Known rows, with every way that one mark hangs from another:
Q25[Q515[Q7[Q625[Q832]] Q343 Q436 Q733]]: [-0.10  0.14 -0.14  0.15 -0.50  0.01 -0.31  0.06 -0.02  0.29 -0.02  0.34
  0.28 -0.41 -0.09 -0.74  0.03 -0.26  0.31  0.03 -0.39 -0.03 -0.11  0.39
  0.16 -0.04 -0.13  0.62]
Q25[Q515[Q733[Q625]]]: [ 0.11 -0.10 -0.02 -0.08 -0.22  0.06 -0.12  0.07 -0.07  0.24 -0.08  0.09
  0.11 -0.09 -0.04 -0.49  0.02 -0.28  0.10  0.04 -0.41 -0.01  0.03  0.41
  0.18 -0.27 -0.08  0.31]
Q7[Q625]: [ 0.02 -0.14  0.12  0.00 -0.13  0.06  0.07  0.21 -0.20 -0.03 -0.23 -0.07
  0.13 -0.06  0.01 -0.29  0.00 -0.25  0.13  0.10 -0.36 -0.01  0.03  0.24
  0.18  0.00 -0.17  0.15]
Q277[Q515]: [ 0.08 -0.01  0.03 -0.10 -0.11  0.13  0.09  0.24 -0.12  0.01 -0.30 -0.02
  0.12 -0.19 -0.06 -0.39 -0.03 -0.06  0.13 -0.02 -0.33 -0.12  0.04  0.30
  0.15 -0.19  0.04  0.17]
Q277[Q515[Q733] Q625]: [ 0.09  0.05 -0.07 -0.08 -0.09  0.07 -0.02  0.23 -0.13  0.21 -0.19  0.10
  0.02 -0.18 -0.08 -0.43 -0.07  0.00  0.14 -0.08 -0.37 -0.08  0.07  0.52
  0.16 -0.16  0.10  0.21]
Q343[Q515[Q7 Q436 Q733] Q625[Q832]]: [-0.11  0.18 -0.07  0.03 -0.30 -0.08 -0.31 -0.05 -0.17  0.32  0.11  0.15
  0.20 -0.15 -0.08 -0.59  0.09 -0.06 -0.11  0.10 -0.29 -0.32  0.00  0.36
  0.13 -0.27 -0.03  0.45]
Q436[Q515]: [ 0.02 -0.22  0.08 -0.04 -0.08  0.07  0.03  0.11 -0.18  0.14 -0.30 -0.11
  0.16 -0.11 -0.06 -0.23  0.01 -0.20  0.12  0.04 -0.44 -0.16  0.04  0.07
  0.05 -0.12  0.05  0.20]
Q7[Q515[Q343 Q436 Q733] Q625[Q832]]: [ 0.12  0.00 -0.11  0.24 -0.43  0.05 -0.17  0.05 -0.11  0.22 -0.09  0.27
  0.16 -0.42 -0.15 -0.53  0.01 -0.18  0.33  0.21 -0.45  0.17 -0.18  0.28
  0.04  0.02 -0.16  0.53]
Q832[Q515]: [-0.07 -0.13 -0.01 -0.05 -0.09  0.07  0.12  0.00 -0.11  0.04 -0.34 -0.02
  0.19 -0.09 -0.02 -0.25 -0.05 -0.13  0.08  0.16 -0.45 -0.25  0.09  0.16
  0.06 -0.13 -0.06  0.13]
Q625[Q832]: [-0.02  0.07  0.11  0.07 -0.18  0.14 -0.03  0.14 -0.26  0.04 -0.32  0.18
  0.14 -0.09 -0.11 -0.27  0.08 -0.19  0.08  0.07 -0.37 -0.13 -0.07  0.24
  0.01 -0.11  0.03  0.25]
Q625[Q343 Q832[Q515[Q7 Q436 Q733]]]: [-0.11  0.11 -0.13  0.06 -0.38  0.09 -0.04 -0.21 -0.13  0.40 -0.17  0.51
  0.23 -0.33 -0.05 -0.53 -0.06 -0.24  0.31  0.12 -0.42 -0.40  0.02  0.23
  0.10 -0.15 -0.08  0.45]
Q515[Q7[Q625[Q343 Q832]] Q436 Q733]: [-0.01  0.10  0.00  0.10 -0.44  0.09 -0.11  0.00 -0.22  0.32 -0.04  0.46
  0.19 -0.30  0.00 -0.59 -0.01 -0.36  0.37  0.07 -0.32 -0.17 -0.05  0.32
  0.21 -0.01 -0.19  0.46]
Q216[Q515[Q7[Q625]]]: [ 0.02 -0.07  0.20  0.00 -0.19 -0.11 -0.02  0.17 -0.22 -0.02 -0.31 -0.08
  0.22  0.09  0.11 -0.20 -0.12 -0.24  0.20  0.07 -0.41 -0.05  0.09  0.30
  0.27  0.00 -0.18  0.16]
Q832[Q515[Q436] Q625[Q343]]: [-0.05 -0.13 -0.11 -0.05 -0.29  0.14  0.23 -0.10 -0.06  0.18 -0.18  0.13
  0.27 -0.17  0.14 -0.46 -0.08 -0.20  0.17  0.30 -0.48 -0.40  0.03  0.11
  0.12 -0.18 -0.12  0.27]
Q733[Q515]: [-0.02 -0.10  0.07  0.11 -0.06  0.16  0.07  0.04 -0.18  0.08 -0.32 -0.09
  0.15 -0.12 -0.01 -0.23 -0.01 -0.32  0.07  0.10 -0.33 -0.05  0.06  0.21
  0.04 -0.18 -0.03  0.15]
Q292[Q515[Q7 Q343 Q436 Q733]]: [-0.03  0.01 -0.10  0.04 -0.34  0.00 -0.28 -0.07 -0.05  0.38 -0.08  0.21
  0.26 -0.53 -0.01 -0.56 -0.17 -0.19  0.24 -0.02 -0.38 -0.15 -0.01  0.29
  0.16 -0.25  0.04  0.49]
Q515[Q733]: [ 0.09  0.00  0.04 -0.02 -0.22  0.02 -0.02  0.12 -0.15  0.21 -0.15  0.07
  0.06 -0.19 -0.10 -0.29 -0.01 -0.12  0.15  0.06 -0.33 -0.19  0.05  0.32
  0.10 -0.24 -0.01  0.27]
Q343[Q515[Q7 Q436 Q733] Q625]: [-0.03  0.06 -0.06 -0.07 -0.24 -0.14 -0.20 -0.03 -0.11  0.30  0.18 -0.04
  0.22 -0.15 -0.01 -0.59  0.02 -0.03 -0.12  0.08 -0.26 -0.37  0.11  0.38
  0.22 -0.32 -0.07  0.36]
Q216[Q515[Q7 Q436 Q733] Q625[Q343 Q832]]: [ 0.05  0.20  0.07  0.08 -0.32 -0.20 -0.11 -0.04 -0.23  0.31 -0.10  0.29
  0.23 -0.23  0.14 -0.29 -0.02 -0.20  0.28  0.03 -0.41 -0.28 -0.07  0.36
  0.11 -0.17 -0.03  0.41]
Q7[Q515[Q343 Q733] Q625]: [ 0.27 -0.09 -0.09  0.11 -0.31 -0.02 -0.05  0.13 -0.07  0.13 -0.19  0.04
  0.06 -0.21 -0.04 -0.41 -0.02 -0.14  0.24  0.17 -0.40  0.19 -0.05  0.30
  0.12 -0.05 -0.21  0.40]
Q343[Q625[Q832[Q515[Q436]]]]: [-0.21  0.03 -0.11  0.09 -0.19  0.03 -0.06 -0.03 -0.17  0.16 -0.12  0.05
  0.26 -0.14 -0.04 -0.41  0.05 -0.09 -0.05  0.22 -0.51 -0.31  0.01  0.12
  0.06 -0.11 -0.03  0.25]
Q343[Q515[Q436 Q733] Q625[Q832]]: [-0.08  0.14 -0.08  0.04 -0.20 -0.03 -0.25 -0.05 -0.15  0.24  0.13  0.11
  0.17 -0.14 -0.14 -0.52  0.14 -0.02 -0.16  0.14 -0.31 -0.26 -0.06  0.31
  0.03 -0.25  0.00  0.43]
Q216[Q515[Q7] Q625[Q343 Q832]]: [ 0.09  0.20  0.17  0.05 -0.18 -0.17  0.00  0.05 -0.30  0.04 -0.38  0.18
  0.21  0.07  0.22 -0.16  0.03 -0.23  0.14  0.01 -0.38 -0.19 -0.06  0.29
  0.10 -0.11 -0.07  0.24]
Q515[Q7 Q733]: [ 0.05  0.04  0.05 -0.02 -0.31 -0.02 -0.09  0.12 -0.18  0.29 -0.16  0.11
  0.11 -0.20 -0.03 -0.36 -0.05 -0.16  0.19  0.01 -0.33 -0.26  0.12  0.37
  0.19 -0.25 -0.04  0.28]
Q292[Q515[Q7[Q625[Q832]] Q343 Q436 Q733]]: [-0.14  0.04 -0.10  0.18 -0.43  0.06 -0.41 -0.03 -0.12  0.36 -0.10  0.36
  0.24 -0.50 -0.01 -0.55 -0.07 -0.30  0.31  0.06 -0.40  0.06 -0.14  0.26
  0.16 -0.01 -0.07  0.58]
Q7[Q515[Q436 Q733] Q625[Q343]]: [ 0.29 -0.15  0.00  0.04 -0.29  0.07  0.03 -0.02 -0.10  0.17  0.00  0.20
  0.14 -0.24 -0.04 -0.53 -0.07 -0.24  0.35  0.19 -0.32  0.08 -0.01  0.30
  0.19 -0.07 -0.23  0.33]
Q515[Q436]: [-0.01 -0.07  0.09 -0.01 -0.17  0.07  0.10  0.11 -0.16  0.08 -0.11  0.00
  0.26 -0.29 -0.06 -0.43 -0.06 -0.16  0.17  0.07 -0.36 -0.25  0.03  0.25
  0.09 -0.16 -0.01  0.20]

Rows:
[-0.03  0.09 -0.15  0.13 -0.52  0.05 -0.15  0.01 -0.22  0.45 -0.11  0.38
  0.20 -0.48  0.01 -0.62 -0.04 -0.35  0.27  0.03 -0.51 -0.23 -0.13  0.36
  0.11 -0.16 -0.09  0.58]	Q515[Q7 Q343 Q436 Q733[Q625[Q832]]]
[-0.05 -0.05 -0.10  0.18 -0.15  0.13  0.09 -0.01 -0.09  0.14 -0.22 -0.02
  0.30 -0.43 -0.02 -0.47 -0.05 -0.31  0.15  0.08 -0.39 -0.13 -0.04  0.22
 -0.02 -0.18 -0.02  0.35]	Q733[Q515[Q343 Q436]]
[-0.14  0.02  0.00  0.07 -0.34  0.03 -0.26 -0.05 -0.16  0.25  0.05  0.25
  0.20 -0.27 -0.08 -0.56  0.04 -0.22  0.17  0.12 -0.30 -0.14 -0.05  0.35
  0.16 -0.05 -0.15  0.47]	Q343[Q515[Q7[Q625[Q832]] Q436 Q733]]
[ 0.12  0.09 -0.01  0.01 -0.38  0.12 -0.06 -0.01 -0.30  0.36 -0.23  0.47
  0.08 -0.11  0.07 -0.48  0.02 -0.42  0.21  0.03 -0.39 -0.19 -0.04  0.35
  0.17 -0.18 -0.13  0.42]	Q515[Q7 Q733[Q625[Q343 Q832]]]
[-0.01  0.12 -0.14  0.01 -0.39 -0.04 -0.17  0.03  0.06  0.33 -0.01  0.19
  0.31 -0.44 -0.09 -0.74 -0.06 -0.15  0.24 -0.04 -0.35 -0.22  0.01  0.43
  0.15 -0.27 -0.02  0.51]	Q25[Q515[Q7 Q343 Q436 Q733]]
[ 0.07 -0.07 -0.13 -0.01 -0.11 -0.08 -0.03  0.16 -0.15  0.15 -0.24 -0.21
  0.19 -0.07  0.01 -0.38  0.08 -0.12 -0.09  0.05 -0.49 -0.18 -0.02  0.06
  0.05 -0.17  0.02  0.33]	Q436[Q515[Q343[Q625]]]
[ 0.03 -0.01  0.04 -0.14 -0.13  0.05  0.09 -0.12 -0.13  0.05 -0.09  0.18
  0.33 -0.15  0.04 -0.66 -0.06 -0.21  0.07  0.02 -0.20 -0.38  0.03  0.31
  0.15 -0.25 -0.10  0.30]	Q625[Q343[Q515[Q7 Q436]]]
[ 0.09 -0.29 -0.02 -0.06 -0.21  0.07 -0.07  0.05 -0.20  0.40 -0.17 -0.02
  0.06 -0.17 -0.02 -0.27  0.00 -0.34  0.18  0.08 -0.53 -0.10  0.03  0.16
  0.11 -0.17 -0.02  0.32]	Q436[Q515[Q733[Q625]]]
[ 0.06  0.12  0.13  0.05 -0.11 -0.11  0.06  0.01 -0.24  0.04 -0.21  0.16
  0.27 -0.11  0.14 -0.24  0.01 -0.20  0.16  0.07 -0.42 -0.20 -0.14  0.25
  0.00 -0.09 -0.02  0.27]	Q216[Q515[Q436] Q625[Q343 Q832]]
[-0.06 -0.09 -0.13 -0.01 -0.35  0.05  0.02 -0.01 -0.04  0.34 -0.18  0.01
  0.06 -0.14  0.05 -0.22 -0.03 -0.09  0.12  0.31 -0.51 -0.31  0.09  0.20
  0.12 -0.23 -0.08  0.30]	Q832[Q515[Q733] Q625]
[-0.24  0.06 -0.10  0.11 -0.41  0.07 -0.16 -0.12 -0.13  0.42 -0.13  0.34
  0.22 -0.40 -0.10 -0.44 -0.06 -0.18  0.29  0.15 -0.48 -0.37  0.05  0.24
  0.09 -0.13 -0.02  0.40]	Q625[Q832[Q515[Q7 Q436 Q733]]]
[ 0.04 -0.13 -0.11  0.06 -0.35 -0.06 -0.16  0.12 -0.14  0.37 -0.21  0.02
  0.13 -0.30  0.03 -0.41 -0.01 -0.28  0.28  0.04 -0.49 -0.07  0.01  0.19
  0.18 -0.01 -0.13  0.46]	Q436[Q515[Q7[Q625] Q343 Q733]]
[-0.09  0.24 -0.12  0.14 -0.37 -0.07 -0.12  0.14 -0.21  0.20 -0.12  0.13
  0.32 -0.26  0.03 -0.62  0.04 -0.15  0.00  0.05 -0.43 -0.29 -0.08  0.26
  0.11 -0.15 -0.03  0.43]	Q515[Q7 Q343[Q625[Q832]] Q436]
[-0.06 -0.02 -0.06  0.04 -0.34 -0.02 -0.10  0.14  0.00  0.07 -0.09  0.06
  0.38 -0.32  0.04 -0.75 -0.06 -0.27  0.24  0.00 -0.37 -0.04 -0.03  0.35
  0.23 -0.04 -0.18  0.40]	Q25[Q515[Q7[Q625] Q343 Q436]]
[ 0.00  0.02 -0.09  0.01 -0.21  0.04 -0.01  0.07  0.04  0.04 -0.12  0.07
  0.36 -0.33 -0.11 -0.68 -0.03 -0.14  0.13  0.00 -0.36 -0.14 -0.08  0.32
  0.05 -0.20  0.00  0.38]	Q25[Q515[Q343 Q436]]
[ 0.09  0.13 -0.09  0.02 -0.36 -0.06 -0.07  0.12 -0.12  0.30 -0.22  0.16
  0.14 -0.31 -0.01 -0.46 -0.05 -0.15  0.19 -0.02 -0.36 -0.27  0.02  0.38
  0.12 -0.23 -0.06  0.44]	Q515[Q7 Q343 Q733]
[ 0.00 -0.03 -0.01 -0.12 -0.29  0.08  0.09 -0.08 -0.10  0.13 -0.07  0.13
  0.30 -0.11  0.16 -0.63 -0.03 -0.20  0.02  0.17 -0.27 -0.40  0.00  0.27
  0.18 -0.28 -0.13  0.35]	Q832[Q625[Q343[Q515[Q7 Q436]]]]
[-0.03 -0.05 -0.07 -0.07 -0.34  0.10  0.17 -0.05 -0.10  0.18 -0.34  0.14
  0.20  0.01  0.23 -0.39 -0.07 -0.22  0.13  0.26 -0.44 -0.39  0.11  0.16
  0.18 -0.19 -0.16  0.23]	Q832[Q515[Q7] Q625[Q343]]
[ 0.02  0.10 -0.21  0.11 -0.28 -0.06 -0.25  0.11 -0.16  0.39 -0.17  0.08
  0.09 -0.16 -0.10 -0.37  0.17 -0.11 -0.01  0.08 -0.51 -0.16 -0.12  0.11
 -0.03 -0.15  0.06  0.54]	Q436[Q515[Q343[Q625[Q832]] Q733]]
[-0.05  0.03 -0.04  0.01 -0.13  0.17  0.13 -0.11 -0.17  0.05 -0.42  0.36
  0.18 -0.03 -0.03 -0.34  0.03 -0.23  0.13  0.16 -0.40 -0.25 -0.05  0.12
 -0.01 -0.09 -0.07  0.27]	Q625[Q343 Q832[Q515]]
[-0.08  0.00 -0.13  0.13 -0.42  0.11 -0.38 -0.10 -0.17  0.46 -0.14  0.41
  0.24 -0.51  0.04 -0.57 -0.10 -0.40  0.25  0.03 -0.50 -0.04 -0.14  0.28
  0.14 -0.17  0.00  0.59]	Q292[Q515[Q7 Q343 Q436 Q733[Q625[Q832]]]]
[ 0.26 -0.14 -0.15  0.09 -0.37  0.03  0.00  0.00 -0.10  0.30 -0.08  0.11
  0.16 -0.41 -0.03 -0.59 -0.11 -0.24  0.25  0.14 -0.51  0.03 -0.09  0.34
  0.09 -0.21 -0.13  0.43]	Q7[Q515[Q343 Q436 Q733[Q625]]]
[ 0.01 -0.09 -0.05  0.01 -0.24 -0.01  0.00  0.12 -0.15  0.21 -0.38 -0.03
  0.25 -0.24  0.03 -0.40 -0.03 -0.22  0.17 -0.02 -0.47 -0.22  0.00  0.11
  0.07 -0.11  0.02  0.36]	Q436[Q515[Q7 Q343]]
[-0.08  0.00 -0.14  0.02 -0.25 -0.01  0.08 -0.01 -0.09  0.12 -0.42  0.06
  0.25 -0.22  0.07 -0.43 -0.09 -0.16  0.13  0.09 -0.49 -0.31  0.06  0.21
  0.10 -0.14 -0.10  0.30]	Q832[Q515[Q7 Q343]]
[-0.03 -0.18  0.01 -0.03 -0.31  0.08 -0.28 -0.08 -0.16  0.45 -0.01  0.16
  0.20 -0.38  0.08 -0.48 -0.18 -0.37  0.24  0.03 -0.43 -0.09  0.06  0.30
  0.29 -0.23 -0.02  0.34]	Q292[Q515[Q7 Q436 Q733[Q625]]]
[ 0.30 -0.20  0.02  0.01 -0.26  0.06 -0.02  0.04 -0.18  0.24 -0.17  0.05
  0.02 -0.11 -0.02 -0.33 -0.05 -0.25  0.17  0.16 -0.44  0.11  0.02  0.34
  0.17 -0.22 -0.13  0.24]	Q7[Q515[Q733[Q625]]]
[-0.07 -0.12 -0.01  0.06 -0.25  0.03 -0.19  0.04 -0.09  0.13 -0.16  0.06
  0.34 -0.40  0.11 -0.56 -0.16 -0.32  0.24  0.04 -0.40  0.04 -0.03  0.19
  0.24 -0.02 -0.12  0.36]	Q292[Q515[Q7[Q625] Q343 Q436]]
[ 0.27 -0.07 -0.05  0.08 -0.36  0.17 -0.01 -0.11 -0.20  0.32 -0.09  0.44
  0.13 -0.24 -0.06 -0.55 -0.01 -0.34  0.29  0.17 -0.43  0.03 -0.14  0.30
  0.08 -0.17 -0.12  0.42]	Q7[Q515[Q436 Q733[Q625[Q343 Q832]]]]
[ 0.24 -0.23 -0.02  0.04 -0.34  0.07 -0.02 -0.01 -0.14  0.30 -0.01  0.07
  0.12 -0.30 -0.06 -0.46 -0.11 -0.25  0.25  0.18 -0.48  0.02  0.01  0.33
  0.16 -0.21 -0.11  0.29]	Q7[Q515[Q436 Q733[Q625]]]
[-0.02  0.32 -0.27  0.11 -0.45 -0.04 -0.24  0.17 -0.12  0.40 -0.03  0.22
  0.19 -0.44 -0.04 -0.72  0.03 -0.01  0.13 -0.02 -0.40 -0.26 -0.07  0.38
  0.16 -0.22  0.04  0.58]	Q277[Q515[Q7 Q343[Q625[Q832]] Q436 Q733]]
[-0.11 -0.02  0.03  0.22 -0.27  0.22 -0.02 -0.06 -0.24  0.17 -0.22  0.30
  0.27 -0.25  0.09 -0.52  0.00 -0.55  0.29  0.11 -0.32 -0.03 -0.05  0.21
  0.16  0.02 -0.22  0.34]	Q733[Q515[Q7[Q625[Q343 Q832]] Q436]]
